Each row was made from one small tree. The marks that hang from a mark follow it in brackets, in alphabetical order. Every link used is in the known rows. Write each row's tree.
Known rows:
negil{kuve{viriv{forap}}}: [-10 -21   6  -2 -16  19 -18   7  16   0  14   5  24 -14  -8 -23 -21  31
  12  -6  17  -3  25  17  18   5   0  20]
forap{botim}: [ -8  -3  -7 -37   6 -36 -12  14  -2  -5  10   9  14 -11  -5  26  -1 -13
  -2  13   7   0  44  -1  -1   1  -2  -2]
kerub{rufof{tinugi}}: [ -4 -24   8  -9  14  18 -22 -58   0  -2   1   4  -6  -1  15  18  -4   5
  20   0   1   8  -6   5   7   0   1   6]
viriv{forap{botim{kuve{negil zama}}}}: [ -3  -6   7  19 -39 -13  -6  24 -21 -10  11   5  -5 -12   0  15  -8 -13
  18  11   3   8  34   1   4  -6   5  22]
kerub{rufof}: [ -6 -17  -7 -15  23  -8 -19 -35   0  -4   3  10  10  -1  15  27  -6  13
  18  -8  -1  10  13   6   9   5   4  -4]
viriv{forap{botim}}: [ -8  -4   1  -3 -28 -18  -6  18 -13  -6  14   4  -1 -14   1  19 -10 -11
   1  17   6   8  42  -2   5  -1   1  23]
kerub{rufof{kados{kuve} tinugi zama}}: [ -8 -36  30   1  31   4 -20 -43  11  -4 -13  -6 -20  -7  30  10   1   3
  29  -2 -12  14 -17   7   7 -24  -3   5]
forap{botim viriv}: [ -8   5  -6 -48 -14 -29 -20  12   5  -9  12   8  30 -10 -17  46  -3  19
  -8   8   9 -14  55  -4   0   7   6 -19]
viriv{forap{botim{kuve{kados kuzug}}}}: [ -3  -4   4   9 -31   0  -4  13 -16 -12   9   1   0 -12   2  19 -11 -23
   6  17   3  13  40  -3  -2  -9   9  25]
rufof{kados{kuve} negil tinugi}: [-11 -37  48   1   8  40 -11 -39   9 -11  -2  -4  15 -10  14   4  -2  -6
  35  -2 -38 -37 -12  11   3 -18 -33   7]
viriv{forap}: [ -7 -12  -1   9 -29  -1  -8  11 -14  -5  14   1   8 -12  11  -3 -17   2
  10   8  -6   8  32   5   8  -1   2  25]
forap{botim{kuve{kerub viriv}}}: [ -8  -1   4 -26  -8  15 -15   7 -10 -11   8   9  11 -14 -15  27 -11  -2
   2  16  13  -6  28   1  -4   1   6  -2]
viriv{forap{botim{kuve{kados{rufof} zama}}}}: [ -2  -2   7  10 -35 -10  -7  13 -16  -9  10   4  -8 -12   6  14 -10 -20
  12   4  16   9  30   0   2  -9   5  23]
viriv{forap{botim{kuve{kuzug zama}}}}: [ -1  -8   4  22 -33   3  -5  26 -21  -8   9   4  -1 -12   4  15 -13 -14
  12  11   3  17  39   0   1 -12  10  21]
botim{forap{viriv} kuve{kerub kuzug zama}}: [ 10 -21   0  62 -44  75 -28  53  -3 -17  -1   3  38   2  10  10 -17   4
  28  -9 -27  13  13  18 -14  -4  34  -4]
kerub{rufof{kados negil{kuve} tinugi zama}}: [ -9 -41  30  10  21  56 -18 -45  21  -6 -16  -2 -31 -10  22   3  -3   3
  32  -7 -10 -12 -23  10   9 -11 -13   2]
kuzug{forap}: [-11 -15 -24   3  12 -14 -17  24 -13  -4  10   2  53 -11  14   4 -10  18
 -10   5 -42  -2  18  15   9   3  -6  26]
botim{kuve{kerub{rufof{tinugi}} zama}}: [  1 -23  14  32 -11  79 -20 -13 -19  -9  -2  10  -2  -6  13   2 -22   3
  39  -5  -4  13  -5  15  -4  -7  15   0]
negil{kuve}: [ -7 -23  -1   2   6  13 -18  19  11   3  12   7  37  -7   5 -22 -19  21
  25  -8   4   0  46  22  10   6  -8   4]
kuve{kados{rufof{negil}} kuzug viriv zama}: [ 11 -23 -14 -34   7   3 -21 -63  60 -14  -7  18 -21 -22  -9 -19   0 -31
 -13 -32  19  -4 -48   6  -1 -14  48  13]
kuzug{forap{botim viriv}}: [-11  -1 -21 -17   0 -28 -20  31  -7  -8  12   3  55 -13  -4  40  -4  27
 -25  11 -28 -12  37   5   7   6  -2  13]
forap{botim{kuve{viriv}}}: [ -8   2   4 -27  -8 -13 -14  12 -17 -10   9   5  20  -9 -12  24  -6   0
   5   9  13  -7  34  -2   0  -4   0  -4]
kerub{rufof{zama}}: [ -7 -22  -5 -13  26 -11 -18 -19   5  -4  -6   4 -17  -6  24  14  -4   9
  14  -4   2  17   6   5   7  -5  14  -3]
kados{kuve{viriv zama} rufof}: [ -1 -17  12 -23  24 -72 -24 -18  23  -1  14  10  30  -8  13   0  -3  26
  18 -38  32   2   0  20  14 -15   8   3]
kerub{rufof{kados negil tinugi zama}}: [ -9 -36  25   0  20  44 -17 -54  14  -9 -16  -2 -37 -11  24  10   0  -4
  26  -3 -17 -12 -31   4   6 -13  -9   0]
kados{kuve{kerub kuzug zama} rufof}: [  8 -30   1   5  42 -29 -21 -17  35  -2   8  16  26 -11  23   5  -9   1
  22 -24  16  22  16  28  -2 -14  22   4]
botim{kuve}: [ -4 -10   4  12 -10  21 -16  16 -34  -9   9  -1  40  -1  13  -5 -19  14
  34  -4 -14  -1  37  12  -1  -6  -6  -7]
negil{kuve{kerub kuzug viriv{forap{botim}}}}: [ -3 -28  -3   2  -4  55 -17  -4  38  -4   9  13   9 -23 -17 -11 -24  12
  -1  11  18   9  24  19   7   6  21  23]
kerub{rufof{kados{kuve}}}: [-10 -25  12  -8  36 -20 -20 -33   7  -6  -2   5  22  -2  21  31  -2  16
  31 -13 -14   9  10   9  12  -8 -10  -5]
kados{kuve{kuzug{forap{botim}}}}: [ -6 -20  -2  -3  39 -55 -10  18   4  -7  11   4  61  -7  15  29  -2   7
   1   6 -24  17  46  15   1 -17   7  16]

Write each row's tree:
[ -5 -30   4  -1  -7  58 -23   4  35   0   6  18   7 -20 -14 -30 -25  24
  14 -10  18   3  -1  24  11   6  20  12]  negil{kuve{kerub viriv zama}}
[ -3 -36  28   6 -15 104 -12 -40  29  -8  -2  12 -23 -16  -2 -18 -13 -22
  20   2  -5 -29 -23  16  -3   2   3  19]  rufof{negil{kuve{kados kerub zama}} tinugi}
[ -9 -29  20  -1  31   3 -15 -36  12 -10  -6  11  11  -3  19  37  -2  10
  35 -22 -18 -10  -5   8  12  -7 -11  -9]  kerub{rufof{kados{kuve{zama}} negil}}
[ -5 -22   4 -16 -10  19 -21  -7  37  -4   2  13   5 -16 -11 -34 -14   4
   9 -19  19   1  -5  16  11  -4  22  17]  negil{kuve{kados viriv zama}}
[ -1 -19 -31  -1  27 -16 -14  12   6  -6   6   6  42 -13   5  15  -5  -8
 -17  12 -31  15  33  10  -1  -6  13  18]  kuve{kuzug{forap{botim}}}
[  2 -14   4  43 -49  37 -29  40  -5 -22   5   2  41   2   2  20  -6  12
  37   3 -32 -13  18  22  -9  14  12  -5]  botim{forap{viriv} kuve{kerub negil}}
[ -3  -9   8  30 -40  22 -25  43 -22 -14   7  -7  44   6   8   0 -11  12
  24  -8 -15  -5   6  11   0  -2   4   6]  botim{forap kuve{viriv}}
[-12 -26  21  -9   5 -41 -17 -13  16 -11   4   1  29 -15   3   1   0  13
  28  -6 -26  -9   4  13  14 -14 -13  10]  rufof{kados{kuve{negil viriv{forap}}}}
[ -3   2   5 -15 -28  23 -21  22  -7 -13   6  11  22 -11 -16  42 -13  18
   8   5  10  -8  44   1  -6   1  16 -21]  forap{botim{kuve{kerub zama}} viriv}
[ -4 -17   4 -11 -37  49 -16  -7  23  -8   5  20 -36 -31 -23  -1 -19  -3
 -13   9  22   8 -29   4   5   1  39  28]  kuve{kerub viriv{forap{botim}} zama}
[ -7   1   4 -34 -10  14 -14  -5   0 -15   4   9   1 -15 -17  26  -8 -19
  -3  18  14  -6  20  -1  -8   0  13   3]  forap{botim{kuve{kados kerub viriv}}}
[-10 -27  15 -26  27 -37 -19 -33  32 -14   4  12   2 -15  -2  25   3  18
  15   6   1   2  -8  19   6  -1  23   9]  kados{kuve{kerub{rufof{zama}} negil viriv}}
[ -5 -29 -14   3  16  19 -21   5  27  -1   9   6  48 -15  -7 -21 -17  30
  -2  -6  -5   4  21  23  14   1   9  21]  negil{kuve{kuzug{forap} viriv}}
[-10 -35  31  -8  27   5 -22 -50  16  -5 -12  -6 -23 -10  24   9   2   9
  22  -2  -6  11 -28   6  10 -23   0   7]  kerub{rufof{kados{kuve{viriv}} tinugi zama}}
[-13  -9  21 -25   3 -54 -11   4   2  -8  16   3  31 -11  -1  24  -6  19
   2   4  11   3  27   6  10 -12   6  18]  kados{kuve{viriv{forap{botim}}}}
[-12 -26  12 -22   3  31 -10   3  33 -12  -7   2 -25 -21   4 -22  -9  -1
   3  -3   2 -28  -4  12   3  -4  11   6]  rufof{negil{kuve{kados viriv}} zama}
[  4 -10   9  51 -55  31 -28  67 -23 -14   4  -3  48  10  15   8 -12  16
  36 -20 -22   1  19  13  -4  -6  13  -8]  botim{forap{viriv} kuve{zama}}
[  1 -22  -2 -28   6  40 -22 -52  42 -10  -6   8 -41 -23  12 -19  -9 -39
  -3  10  13   1 -23  14 -14   1  26  20]  kuve{kados{rufof{tinugi zama}} kerub}
[  1 -12 -11  14  -4  28 -16   1 -13 -18   0  -1  46  -5  10   6 -15  -1
   8   0 -32   4  26  11  -8 -11  16   8]  botim{kuve{kados kuzug{forap{viriv}}}}
[ -6 -28  11 -21  38   6 -15 -40  31 -13   5  14  25 -12   0  35  -9  17
   4   2   0   6   4  16   2  -5  24   6]  kados{kuve{kerub{rufof{negil}} kuzug viriv}}
[ -2 -18  -6 -18  20 -21 -17 -11  17  -5   4   4  -5 -13  25 -10  -5   2
  15 -20  13 -22  10  16   3  -1  -6  -8]  kados{rufof{negil zama}}
[ -6 -26   4  -1  15  33 -14 -42  17  -8   2  12   2  -6   5  28 -10  18
  17 -12   6  -8   5   9  14   8   3   4]  kerub{rufof{negil{kuve{kuzug viriv{forap}}}}}
[-10  -5 -15  -8   2 -27 -15  17 -11 -13   7   4  36 -14  -5  25   0   0
 -15  13 -27  -9  11   7   5   0   0  28]  kuzug{forap{botim{kuve{kados negil viriv}}}}
[ -4  -7   5 -33 -41  -6 -13 -21  27 -13  -1  13 -39 -24 -19  -6  -4 -30
 -19  -4  23   6 -34  -8   5 -13  42  35]  kuve{kados viriv{forap{botim}} zama}
[ -4  -2   5 -26 -14  19 -14   1   2 -14   1  13  -9 -16 -16  20  -8 -22
   0  10  17   0   8  -1  -7  -6  21   5]  forap{botim{kuve{kados kerub viriv zama}}}
[ -4 -17 -28 -26  18 -13 -19 -11  19  -9   7   6  35 -20 -14  11  -4   8
 -35   9 -16   4   1   5   6  -5  23  24]  kuve{kuzug{forap{botim}} viriv}
[-10 -30  10  -7  29  17 -16 -29  14 -10 -14   3 -21 -10  23  19  -2   4
  25 -11 -18 -11 -12   5   8  -7  -7 -10]  kerub{rufof{kados negil zama}}
[ -8 -14  22 -13  -5 -48 -11  13   6  -6  12   8  18 -12   0  15  -6  14
   7  -7  13  11  12   7  11 -20  17  19]  kados{kuve{viriv{forap{botim}} zama}}
[-11  -5   1 -33 -27 -14 -14  -9   3  -8  14   5   0 -19 -17   7 -10  11
 -14   9  17  -6   7  -3  13   0  11  22]  kuve{viriv{forap{botim}}}
[ -4 -35  12   4  -2  73 -25 -27  36   1   1  18  -9 -17 -10 -19 -21  23
  17 -10  24   7 -18  22  13   5  20  15]  negil{kuve{kerub{rufof{tinugi}} viriv zama}}
[ -6 -11  10  11 -32  65 -17  -3 -20 -14   9   3  13 -14  -5  -3 -28  20
  18   9   1  -4   8  11   1   1  11  12]  botim{kuve{kerub viriv{forap}}}
[ 10 -27 -30   2  10 -43 -14 -18  45 -18  -9  20  -9 -21  -7   1  18 -58
 -10   1 -36  17 -21  11  -7 -12  47  33]  kuve{kados kuzug{forap{botim}} negil zama}
